Every row comes from one small tree of marks. Brackets hold a mark, then the marks that hang from it, in the order of their numbers. Every link used is in the known rows. Which tree was each row made from?
Known rows
[z247 [z405 z91 z708 z818 [z856 z118]]]: [ 1.48  3.19 -1.26 -2.68  0.35  0.45  5.25  2.79  1.09 -1.18 -1.01 -0.82
 -3.35  0.54  1.26 -4.82 -0.35 -3.34  0.86 -0.56 -2.03  0.45]
[z247 [z405 z91 z708 z818 z856]]: [ 0.63  2.70 -1.42 -2.14  0.58  0.54  4.55  3.76  1.49 -2.32 -0.90 -0.77
 -2.78 -0.14  1.83 -3.44 -0.62 -2.68 -0.15  1.00 -2.87  0.33]
[z247 [z405 z856]]: [ 0.25  0.09 -0.64 -0.19  0.35 -0.53  0.91  1.13  0.10 -0.78 -0.06 -0.83
 -0.66 -0.03  0.93 -1.43 -0.21 -1.89  0.14  0.33 -0.10 -0.26]
[z91 [z405 z247 z708 z818 [z856 z118]]]: [ 1.23  2.24 -1.02 -2.47  1.09  0.88  5.51 -1.40  0.60  0.15  1.05 -2.07
 -2.03  2.58  0.87 -3.19 -0.32 -2.22  0.23 -0.59 -1.67  1.63]
[z405 z247 z708 z818]: [ 1.13  1.12 -0.50 -2.39  1.45  1.37  3.52  0.61  2.36 -0.26 -0.06 -2.19
 -1.81  0.88  1.36 -2.88 -0.19 -0.51 -0.20  0.04 -1.10  2.03]
[z91 [z118 [z247 [z405 z708 z818 z856]]]]: [ 1.64  2.38 -0.25 -2.18  1.23  0.85  3.33  1.29  0.00  0.08 -0.36 -0.66
 -1.68  1.44  2.03 -1.85 -1.24 -2.57 -0.34 -0.17 -0.89  1.16]
[z818 [z405 z91 z708 z856]]: [-1.54  2.10 -0.78 -1.57  0.59  0.78  5.54  2.55  0.95 -3.66 -0.10  0.86
 -1.56  1.40  0.75 -1.82 -0.51 -0.85 -0.09  1.40 -2.94 -0.64]
[z247 [z405 [z856 [z118 z91 z708]]]]: [ 2.56  0.62  0.24  0.16 -1.23 -0.41  0.07 -1.18 -1.83  0.06  1.07 -0.46
 -2.41 -2.19 -0.18 -2.28 -0.19 -2.28  2.22 -1.11  0.29 -0.35]
[z118 z708]: [ 0.72 -0.21  0.98  0.66 -0.16  0.55 -0.65 -0.68 -0.57 -0.12  1.29 -0.33
  0.54 -1.50 -0.19  0.25 -0.35 -0.04  0.93 -0.21 -0.43  0.03]
[z856 [z405 z818]]: [ 3.01  1.02 -0.71 -0.61  2.75  0.39  0.98  0.73  0.02  0.89 -0.22 -2.52
 -0.26 -0.51  0.08 -0.82 -1.65 -0.38 -1.67 -0.37 -1.35  0.98]
[z91 [z118 z708] z405]: [-0.16  1.44  0.87  0.32 -0.92 -0.32 -0.87 -3.43 -2.23 -0.33  0.12  1.34
  1.61 -0.30 -0.77  2.09 -0.69 -0.46  1.13  1.05 -0.37 -0.74]
[z856 [z118 z708] [z405 z818]]: [ 4.48  1.19  0.52 -0.39  2.46  0.84  0.84 -0.91 -1.05  2.12  0.84 -2.86
 -0.30 -1.45 -0.43 -2.00 -1.85 -1.22  0.29 -2.09 -0.97  1.26]
[z247 z405]: [ 1.15 -0.28 -0.31 -0.79  0.22 -1.00 -0.81  0.52  0.20 -0.88 -1.12 -0.45
 -0.11 -0.52  0.29 -1.12 -0.22 -1.33  0.69  1.48  0.71 -0.09]
[z247 [z405 [z91 z118] z708 z818 z856]]: [-0.56  3.94 -1.23 -2.32  0.21  0.65  4.71  2.70  0.92 -1.78 -2.28  0.74
 -2.67  0.47  1.69 -2.77 -0.54 -2.40 -0.22  0.38 -2.19  0.11]
[z118 [z91 [z405 z247 z818 z856]] z708]: [ 2.17  1.06 -0.87  0.25 -0.06  0.70  1.91 -2.78 -1.12 -0.27  2.34 -1.16
 -1.45 -1.37  0.57 -1.30 -0.88 -1.01  0.30  0.83 -2.08  1.52]
[z91 [z405 z247 z818 [z856 [z118 z708]]]]: [ 2.21  1.32 -0.38 -0.46  1.06  0.85  3.16 -2.86 -0.67  1.12  2.29 -1.79
 -0.34  0.55  0.53 -2.96 -0.90 -1.99  1.19 -0.64 -1.35  2.09]
[z118 z247 z708 [z856 [z405 z91 z818]]]: [ 3.80  2.60  0.72 -0.70  4.12  1.48  1.31 -0.07 -2.63  1.03  1.81 -1.07
  0.52 -1.16  0.76 -0.63 -2.79 -0.73  0.67 -1.51 -4.03  2.38]
[z247 [z405 z708 z818 z856]]: [ 1.71  1.61 -1.05 -1.87  1.04  0.69  3.47  3.18  1.71 -1.43 -0.33 -2.32
 -2.06 -0.04  1.44 -2.66 -0.72 -2.67 -0.86  0.39 -1.25  0.30]
[z818 [z405 [z91 [z118 z247]]]]: [-0.40  1.87  0.19 -0.95  0.86  0.09  2.05 -0.42 -1.50 -0.94 -1.54  3.67
  0.51  2.08  0.27 -0.97 -1.11 -0.09  0.81  2.10 -0.91  0.62]
[z118 [z91 [z405 z818 z856]] z247 z708]: [ 3.66  0.80 -0.37  0.80 -0.40  0.79  0.65 -2.11 -2.98  0.27  3.48 -0.28
 -0.88 -1.34  0.34  0.35 -1.76 -1.31  0.23  0.78 -2.62  1.05]
[z91 [z118 z247]]: [-0.18  0.83  0.77 -0.27  0.17  0.19 -0.06 -1.72 -1.68  1.49 -0.21  1.65
  0.23  1.52  0.47  0.71 -0.47  0.05  0.39 -0.63  0.49  0.90]
[z405 z708 z856]: [-1.18  1.06 -0.07 -0.84  0.13  0.89  3.41  1.38  0.65 -1.07  1.12 -1.09
 -1.66  0.99  0.84 -0.24  0.17 -0.81 -0.56 -1.57 -1.60 -0.54]
[z405 [z91 [z118 z708]] z247 z818 z856]: [-1.22  2.93 -0.18 -0.31  0.90  1.81  4.30 -0.48  0.19  0.36 -0.09  1.01
 -1.24 -0.06  1.85 -3.13 -0.68 -0.74  0.61 -1.00 -2.42  2.38]

Write each row's tree
[ 0.74  1.86 -1.61 -0.82  0.78  0.11  2.88  3.02  0.81 -1.29 -1.09  0.05
 -1.81 -0.58  1.42 -3.48 -0.81 -2.37 -0.20  1.26 -2.04  0.75] : [z247 [z405 z91 z818 z856]]
[-0.58  0.67 -0.30 -0.62  0.89  0.50  3.29 -1.52  0.20  1.70  0.95 -0.94
 -1.42  2.07  0.93 -3.36  0.53 -0.99  1.06 -2.57  0.21  1.59] : [z405 z247 [z856 z118]]
[ 0.94  2.92  0.19 -1.18  2.65  1.04  2.89 -1.44 -0.48  0.78 -1.04 -0.54
 -0.87 -0.53  0.85 -2.14 -1.48 -0.16  0.68 -0.70 -2.45  2.56] : [z856 [z405 [z91 [z118 z708]] z247 z818]]
[ 2.11  0.79  0.35 -0.17  0.68  0.55 -1.13 -1.49 -2.91  0.99  1.50  0.92
 -0.50 -0.35  0.13  1.12 -0.73  0.12  0.77 -1.19 -0.57  0.69] : [z118 z91 z247 z856]
[-0.87  0.03 -0.69 -0.50  2.01  0.73  3.68 -0.13  1.05 -1.17  0.44 -0.49
  0.04  1.87  0.99 -2.70 -0.33 -0.45 -0.28  1.11 -0.39  1.30] : [z818 [z405 z247 z856]]
[-3.60  2.54 -0.43 -0.74  0.39  0.49  4.13 -0.94  0.00  0.02 -1.00  2.08
 -1.61  2.01  1.63 -1.97  0.45 -0.25  0.84 -1.08 -1.39  1.24] : [z405 [z91 z118] z247 z856]
[ 1.77  1.70 -1.43 -1.41  0.40 -0.32  1.14  2.46  0.86 -1.27 -2.11  0.35
 -1.29 -0.99  0.85 -3.17 -0.79 -1.88  0.32  2.28 -1.36  0.85] : [z247 [z405 z91 z818]]
[ 0.46  2.51 -0.36 -0.94  0.43  0.83  1.96  0.12 -1.03  0.97 -1.08  2.56
 -0.83  1.05  1.08 -1.19 -1.16 -0.35  0.13  0.33 -1.62  1.77] : [z405 [z91 [z118 z247]] z818]
[ 2.21  2.87  0.16 -1.31  4.49  1.63  2.63 -0.66 -0.64  0.50  0.65 -1.86
  0.10 -1.13  0.95 -2.33 -1.89 -0.48  0.80 -1.53 -3.60  2.85] : [z118 z708 [z856 [z405 z91 z247 z818]]]
[-0.47  1.27 -0.90 -1.59 -0.61  0.04  3.50 -2.20 -0.60 -1.65  1.38 -0.99
 -3.10  1.10  0.51 -0.05  0.38 -0.77  0.55  0.44 -2.04 -0.10] : [z118 [z91 [z405 z247 z708 z856]]]
[ 0.82  2.93 -0.39 -1.63  0.54  1.04  3.80 -0.91 -1.42  0.06  1.00  0.17
 -0.68  2.50  1.11  0.53 -1.47 -1.81 -0.90  0.23 -2.28  0.67] : [z91 [z118 z247] [z405 z708 z818 z856]]
[-0.79  2.01  0.77  0.22  0.71  1.02  3.26 -0.67 -2.06 -1.03  0.74  3.00
  0.56  0.96  0.81 -1.01 -1.52 -0.67  1.32  0.82 -1.98  0.62] : [z818 [z405 [z91 [z118 z247 z708]] z856]]
[ 1.73  1.83 -1.27 -0.27  0.29  0.24  2.64 -0.87 -0.91  0.92  0.98 -0.67
 -0.26  1.09  0.03 -1.79 -0.94 -2.15 -0.55 -0.30 -0.96  0.38] : [z91 [z405 z818 [z856 z118]]]
[ 4.78  0.95  0.72 -0.80  2.66  1.02 -0.86  0.20 -1.53  0.72  1.25 -1.22
  1.47 -1.52  1.00 -1.57 -2.23 -2.13  1.22  0.28 -0.72  2.07] : [z118 [z247 [z405 z818]] z708 z856]
[-0.23  3.14 -1.14 -2.60  1.03  1.66  7.04  1.16  1.57  0.09  0.10 -0.86
 -3.81  2.01  1.85 -5.25  0.09 -1.69  0.88 -2.07 -2.61  2.19] : [z405 z91 z247 z708 z818 [z856 z118]]
[ 4.64  1.89 -0.65 -2.18 -0.79  0.18  1.73 -1.99 -2.04  0.60  1.36 -0.37
 -2.73  0.80 -0.43 -0.81 -0.93 -1.70  0.88  0.44 -1.26  0.66] : [z856 [z118 [z91 [z405 z708 z818]] z247]]
[ 0.84  2.21 -0.52 -0.53  0.98  1.70  4.75 -0.35  0.29  0.92  1.25 -0.42
 -1.94  0.17  1.33 -5.01 -0.46 -1.51  1.70 -1.87 -2.30  2.74] : [z405 z91 z247 z818 [z856 [z118 z708]]]
[ 4.35  1.23 -0.60 -0.05 -0.47  0.46  0.84 -0.07 -0.99  0.59  0.96 -1.32
 -2.66 -2.70  0.18 -3.54 -0.88 -2.89  1.14 -0.90 -0.05  0.42] : [z247 [z405 z818 [z856 [z118 z91 z708]]]]
[ 1.07  3.81  0.21 -3.13  4.72  1.82  3.58 -0.95  0.25  1.05 -1.13 -2.26
 -0.44  1.41  1.17 -1.06 -1.52 -0.60 -0.69 -2.45 -1.60  1.95] : [z91 [z118 [z856 [z405 z247 z708 z818]]]]
[ 3.72  2.14  0.37 -1.08  2.27  0.74  0.38  0.98 -1.68 -0.25  0.61  0.41
  0.50 -1.58  1.33 -2.35 -2.07 -2.03  1.98  0.63 -2.41  2.10] : [z118 [z247 [z405 z91 z818]] z708 z856]
[ 2.27  1.29 -0.40 -2.79  3.47  1.14  3.81  0.30  1.60  0.14 -0.07 -3.92
 -1.95  0.92  1.10 -2.25 -1.13 -0.45 -0.72 -0.68 -1.96  2.17] : [z856 [z405 z247 z708 z818]]
[ 0.05  1.98  1.18 -0.49  1.67  0.74 -0.23 -1.73 -2.52  1.78  0.17  1.90
  1.63  1.50  0.47  1.37 -0.83 -0.25  0.61 -1.66  0.18  0.90] : [z91 [z118 z247 z856]]
[ 2.69  1.19 -0.83 -2.50  0.74  0.26  1.58  2.45  1.79 -1.60 -1.32 -2.03
 -1.52 -0.53  0.82 -2.42 -0.65 -2.09 -0.21  1.39 -0.54  0.39] : [z247 [z405 z708 z818]]
